Each row was made from one path, in order. Every step used is in the known rows, and no mark comes twice. Write each row's path.
Known rows:
dotuka-sinobo-paro-bifa: [ -7.4  15.7 -23.9   4.9 -40.9   8.1  -9.4  -0.3  31.1  37.4  -4.4  22.0
   8.5   1.4 -10.8 -22.6  20.0  -9.8   1.7  21.6  40.5  46.3 -43.7]
lutus-paro-bifa-kefi-sinobo-dotuka: [ -2.0   2.3 -53.7   2.9 -33.7  14.2  22.9 -28.1  24.7  13.0   3.3  27.8
  11.2 -16.8 -10.4  55.7  15.5 -24.1   7.5  17.6   6.1  72.6  -6.6]
bifa-paro: [ 15.5 -17.8   1.1 -15.0 -34.1   4.9  14.4  -5.8  12.2  19.3  11.9  36.0
  14.7  -6.3  13.0 -23.6   6.3   0.6  -2.4   5.7  21.7  15.5 -25.3]
kefi-sinobo: [ -4.3  -7.3 -19.8 -18.0 -19.5  -5.0  24.1 -24.4  14.6  18.6  -8.2  19.1
  -4.7  -2.0  -1.9   8.1 -12.2  -9.8   6.6  13.3   0.2  38.3 -12.0]
sinobo-paro: [-13.1  -6.3  -5.7  -0.2 -33.5  23.1  -2.4 -11.0  25.0  20.1   8.4  24.3
  31.1 -15.2 -11.9 -20.2  23.4 -12.7  16.1   4.3  24.5  15.7 -26.9]
mogabik-lutus-paro-sinobo-dotuka: [ 16.2 -51.1 -35.6  -6.0 -54.7  21.9  -0.2 -28.5  36.8 -17.2   4.3  40.4
  11.6  20.2   1.0  22.9  21.5 -33.4  26.1  -8.3  30.2  51.5 -30.8]
puveb-sinobo-mogabik: [  8.2  -1.8  -7.4 -23.5 -39.1  25.3  20.9  -2.5  27.5  28.3 -12.0  21.0
  31.7   6.7   8.2 -18.4  -2.0  -2.6   8.2  -4.5   4.3  27.3 -24.9]
puveb-sinobo-mogabik-lutus-paro: [ 10.3 -21.9 -19.8 -23.6 -58.5  25.0  14.9 -32.0  40.6  23.4  -1.0  28.0
  40.6  18.9   4.5  14.7  16.0  -6.3  24.7  -8.3  11.9  34.0 -40.6]
bifa-paro-sinobo-mogabik: [ 27.7 -39.6 -13.8 -22.8 -52.5  21.4  25.1   5.0  11.3  17.2  -0.4  31.7
  32.9   5.4  13.8 -26.0   6.4   2.6  -2.6  -7.8  35.1  42.8 -23.4]
puveb-sinobo-paro-lutus: [-10.3   7.2  -3.1 -14.4 -35.8  20.9  -8.1  -7.2  53.4  18.5  -6.5  32.4
  25.3 -23.7  -0.8  -2.1  27.0  -6.8  30.1   9.0  30.6  12.8 -48.9]
paro-bifa-kefi: [-11.2  -6.2 -19.7   1.2 -35.7  16.0  15.2  -5.8   0.5  40.7  13.8  27.8
  11.6 -32.6   2.8   6.9 -11.4 -17.1  -9.0  15.7   6.7  34.3 -18.4]
lutus-paro-bifa-kefi-sinobo: [ -8.4   3.7 -35.9  -1.8 -36.1   3.6  31.5 -35.3  15.4  39.9  11.6  28.3
   8.0 -24.3  -6.4  46.5   8.3 -16.8   9.0  24.1   0.5  65.9 -16.8]
lutus-mogabik-sinobo-paro-bifa: [-27.5  -6.4  -8.0  -1.8 -51.3  32.7   6.1 -20.0  48.4  54.7   2.3  32.1
  22.5  -0.6 -13.4 -22.9  20.8 -19.1  12.7  -5.7  31.9  43.2 -66.9]
lutus-paro-bifa-kefi: [ -2.6  -0.7 -19.7   5.8 -44.1  23.6  16.7 -21.8   8.3  40.4  24.1  33.7
  21.7 -26.8  -0.5  17.7  17.8 -22.2   8.2  18.0   9.2  43.9 -24.0]
bifa-kefi-sinobo: [ -6.0 -12.6 -31.2  -8.2 -20.2 -10.9  33.4 -30.0   7.9  17.2   0.9  30.8
   6.5 -34.2  -4.7  26.6  -7.2 -18.6   7.9  11.2  -7.9  48.0  -0.7]
mogabik-sinobo: [  2.1 -20.0   3.9   2.2 -27.8   0.5  21.3 -18.9  26.6  25.3  -6.8  33.4
  -4.1  10.4   7.9 -29.5  -2.0 -22.9  11.1   3.8   9.9  27.2 -39.1]
dotuka-sinobo-mogabik-lutus: [ 13.5 -23.5 -40.8 -15.3 -46.3  -0.3   2.3 -14.9  16.6  18.2 -20.6  22.1
  18.2  24.8  -1.0 -17.2   2.8 -13.5   0.3  -0.9  25.7  40.5 -25.3]
kefi-sinobo-puveb: [-12.1  -0.1 -33.4 -29.3  -8.7  -2.2   7.7 -33.4  22.1   7.9  -7.3   4.2
  19.3 -11.7 -13.4  13.1  -5.9  -1.7  -2.1  13.6  -2.6  31.3   4.2]
dotuka-sinobo: [ 15.3   2.4 -16.6  -1.4 -26.9  -7.7   5.4  -9.8  15.7  17.4  -7.6  30.0
  -6.5   7.5  -1.2 -29.6   7.0 -23.0   7.6  16.8  17.2  36.8 -25.4]
sinobo-paro-lutus: [-11.9  -2.6 -11.8  -8.3 -32.0  27.2 -14.3  -7.7  28.3  19.9  -3.6  26.5
  25.0 -22.8  -8.4 -12.2  31.6 -15.6  20.2  11.2  41.8   6.7 -29.9]
mogabik-lutus-paro: [  3.9 -28.6 -16.5 -10.4 -46.7  13.4   3.0 -39.9  20.2  18.2  14.0  31.2
  16.0  10.0  -1.5  13.9  17.4 -21.3  20.5   2.6  14.5  22.9 -34.5]
mogabik-lutus-paro-bifa-kefi: [ -7.4 -26.0 -32.9  -0.8 -56.4  12.7  10.5 -34.1  15.0  37.9  22.5  38.3
  19.2 -20.7   1.6  38.6   9.0 -20.1   6.4   9.9  14.5  42.7 -34.8]
sinobo-mogabik-lutus-paro: [  9.0 -29.9 -28.6 -15.2 -54.5  29.9   9.1 -31.9  15.5  24.2   4.0  24.2
  40.4  18.9  -3.1   4.3  20.6 -12.8  14.9  -7.3  20.1  28.3 -23.9]
puveb-sinobo: [  3.4  -1.2   5.3 -15.3 -30.5   8.5  15.1  -9.3  32.7  20.8  -0.8  29.9
   9.1  -3.8  10.0  -9.4  -6.3 -10.6  15.6   5.8  -0.6  20.9 -33.6]

Which path is each row?
[  2.9 -23.5 -17.3 -19.7 -27.6  17.8  -0.8 -15.1  20.7  -0.9   3.0  19.3
  26.1 -10.8  -4.5 -12.0   0.0 -13.2   3.6   3.4  17.4  30.5 -10.7] => paro-sinobo-puveb
[-17.4 -30.6 -60.1 -23.7 -47.2   2.6  24.4 -23.4   7.5  39.9 -12.0  16.9
  24.3 -13.2  -0.9  46.0 -25.6  -1.2 -12.6   4.3   7.6  61.7 -12.1] => paro-bifa-kefi-sinobo-mogabik-lutus
[ 14.0 -13.6  -3.4 -20.2 -34.8   9.7   2.5   0.0  15.9  19.7   2.7  35.4
   8.7 -15.1  15.0 -12.5  15.0  -2.4   2.0  11.5  34.6   6.1 -30.2] => bifa-paro-lutus
[-29.0   7.3 -26.6 -11.9 -32.9   9.0   7.1 -12.9  30.8  39.9  -3.9  12.0
  10.8  -7.3 -12.6  15.0   1.8   1.7   2.0  19.2  23.0  47.3 -32.0] => kefi-sinobo-paro-bifa
[  0.6 -15.7 -20.9  -8.0 -34.0  36.8   2.9 -17.9  47.4   6.2 -19.0  41.2
   6.3   5.1  -4.6 -13.4  23.5 -43.8  22.3 -11.8  30.9  29.8 -38.3] => paro-lutus-mogabik-sinobo-dotuka
[ 19.0   2.6 -29.1  -8.4 -35.2  10.0  10.0  -4.4   9.7  23.7 -18.1  19.3
  19.3  18.2  -3.0 -35.4  11.7 -14.3   1.6   7.1  22.0  42.2 -13.8] => dotuka-sinobo-mogabik
[-17.9  -3.8 -23.2 -11.4 -25.1   3.2  11.4 -25.2  30.8  16.7  -5.3  20.0
  18.5 -11.6 -15.2   6.8  12.8  -5.6  17.0   9.2  15.8  38.0 -19.0] => kefi-sinobo-paro
[ -4.2 -20.2   1.1  -7.1 -36.1  21.5  22.6 -29.3  31.6  32.1  -2.3  39.6
   7.6   6.6  -1.9 -29.8   7.0 -31.9  18.0 -10.2  11.1  33.4 -46.3] => lutus-mogabik-sinobo
[ 10.8 -14.1 -56.5   0.2 -63.1   9.8  10.1 -27.3  16.5  39.6   0.8  32.6
  29.7   0.9  -5.6  22.3  22.9 -19.3   1.9  10.0  28.1  69.0 -32.1] => dotuka-sinobo-mogabik-lutus-paro-bifa-kefi
[  0.5 -21.3 -16.2  -1.3 -34.3  30.6  12.8 -21.7  41.9   6.4 -10.2  38.7
  11.4  14.1  -6.9 -20.8  15.9 -41.4  17.8 -17.5  15.5  39.8 -33.4] => lutus-mogabik-sinobo-dotuka
[-23.0 -15.8 -59.7 -22.2 -37.7  -3.3   8.6 -55.7  29.4  24.3  12.6  18.3
  32.0 -27.3 -14.6  68.5   4.4  -4.7  -0.5  16.6   5.7  60.1 -14.1] => mogabik-lutus-paro-bifa-kefi-sinobo-puveb
[-12.6  -8.9 -17.3 -24.9 -29.6  28.1  -5.3 -35.1  43.7  20.5 -10.9  27.6
  26.4 -12.4  -9.3 -17.7  20.3 -27.4  15.0  -3.3  24.4  19.4 -35.3] => paro-lutus-mogabik-sinobo-puveb
[ -2.5 -14.2  -5.4 -13.7 -36.2  24.3  10.3 -25.7  34.6  32.5 -12.8  42.1
   1.3  -3.8   0.5 -21.4  17.5 -36.4  23.3  -3.7  25.8  25.6 -49.9] => paro-lutus-mogabik-sinobo
[-11.3 -11.6  -4.6   1.0 -32.5  12.4  -2.2 -16.5  47.5  20.6 -13.5  35.5
  12.0 -10.3  -1.5 -21.4  32.2 -23.3  27.5   5.8  40.4  19.6 -51.9] => mogabik-sinobo-paro-lutus
[-12.6 -16.9   1.5   7.9 -33.7   8.3  10.5 -22.1  44.3  22.7  -2.1  31.9
  18.0  -1.5  -5.5 -31.1  24.6 -18.3  19.5   1.0  26.7  26.9 -46.4] => mogabik-sinobo-paro
[ -6.6 -13.2  -6.9 -10.4 -17.1   3.7   5.8 -30.2  35.0  12.9  -4.2  18.1
  19.1   1.0  -3.6 -25.5   4.5 -14.3   2.3   4.2   8.3  21.3 -23.9] => mogabik-sinobo-puveb
[ -6.9 -20.8 -20.6 -12.0 -54.3  18.6  -2.2 -27.2  21.1  40.1  13.4  26.7
   6.2  13.5   1.5  20.6   5.2 -13.0   4.4   9.2  21.7  33.1 -46.6] => mogabik-lutus-paro-bifa
[ -3.3 -28.8 -44.2  -8.6 -64.1  31.3  13.3 -28.6  10.5  44.4  12.2  26.5
  46.0  -9.9  -2.9  31.5  11.9 -12.6   2.1   0.9  18.6  47.3 -26.5] => sinobo-mogabik-lutus-paro-bifa-kefi
[ -6.5  13.9 -28.7  -9.2 -43.6  25.6 -17.8 -15.6  41.2  23.0 -10.2  38.0
  24.3 -17.7 -19.5 -20.9  48.7 -32.1  29.2   6.7  48.5  36.0 -42.5] => dotuka-sinobo-paro-lutus-mogabik
[ -0.4   6.0  -8.9  -4.7 -44.0  29.7   7.1 -17.0  14.4  44.4  16.8  22.4
   6.8   7.1  -1.3   1.1  13.1 -14.5   5.2  19.9  17.9  33.5 -35.1] => lutus-paro-bifa
[-23.6   2.9 -34.0 -25.6 -35.7  29.3   1.1 -31.0  39.0  25.8  -9.5  28.3
  27.0 -25.9 -23.2  14.4  32.0 -16.5  29.3   1.9  30.8  36.2 -31.7] => kefi-sinobo-paro-lutus-mogabik
[-25.9  -2.6 -45.1 -15.5 -35.3  21.8   9.4 -35.2  33.8  22.0   0.0  39.6
  38.7 -59.9 -25.2  33.5  34.4 -26.3  31.7   2.0  24.3  47.7 -20.2] => bifa-kefi-sinobo-paro-lutus-mogabik
[ -3.1   2.7 -49.8  -9.0 -44.0  21.9  37.2 -30.0  10.1  47.7   1.1  18.2
  31.9 -13.8 -10.2  38.8  12.2  -8.2   2.5  15.1   5.2  71.2  -7.1] => lutus-paro-bifa-kefi-sinobo-mogabik
[-25.1   2.9 -47.2 -19.8 -17.3  -1.9  13.7 -27.1  16.2  27.2   2.1   9.8
  25.2 -40.2 -12.6  39.1 -14.2  -0.9 -16.4  22.5  -2.9  50.6   3.2] => paro-bifa-kefi-sinobo-puveb
[-12.0 -13.3 -11.3 -19.2 -27.4  22.6   9.1 -39.1  42.3  23.5   0.4  25.7
  32.2  -3.8 -14.2 -25.0  11.6 -22.8   9.7  -9.9   8.5  28.5 -31.0] => lutus-mogabik-sinobo-puveb
[-20.4  12.5  -1.7 -11.2 -44.2  22.1   0.2   0.7  49.2  41.8   0.9  23.7
  22.2 -10.2  -0.3  -2.9   7.2   2.7  10.5  11.0  23.7  29.4 -53.6] => puveb-sinobo-paro-bifa
[ 10.5 -23.2   0.1 -21.2 -44.0  16.4  16.8 -20.0  40.0  32.0  -0.8  53.2
   8.4  -5.3  10.6 -24.0  24.9 -19.7  14.8  -5.6  37.3  23.6 -58.9] => bifa-paro-lutus-mogabik-sinobo
[ 22.4 -65.0 -24.5 -30.4 -63.3  10.5  16.7  -6.9  18.0  11.2  -2.7  35.7
  31.1  12.3  17.4  -7.1  -1.3   3.3  -2.7 -14.6  39.2  40.3 -34.2] => bifa-paro-sinobo-mogabik-lutus
[  1.9   6.4 -20.0   6.1 -33.0   0.5  -5.9 -12.3  32.0  15.6  -4.9  27.6
  16.3  -3.8 -13.6 -29.7  32.9 -17.2  17.0  15.7  34.0  37.5 -32.7] => dotuka-sinobo-paro
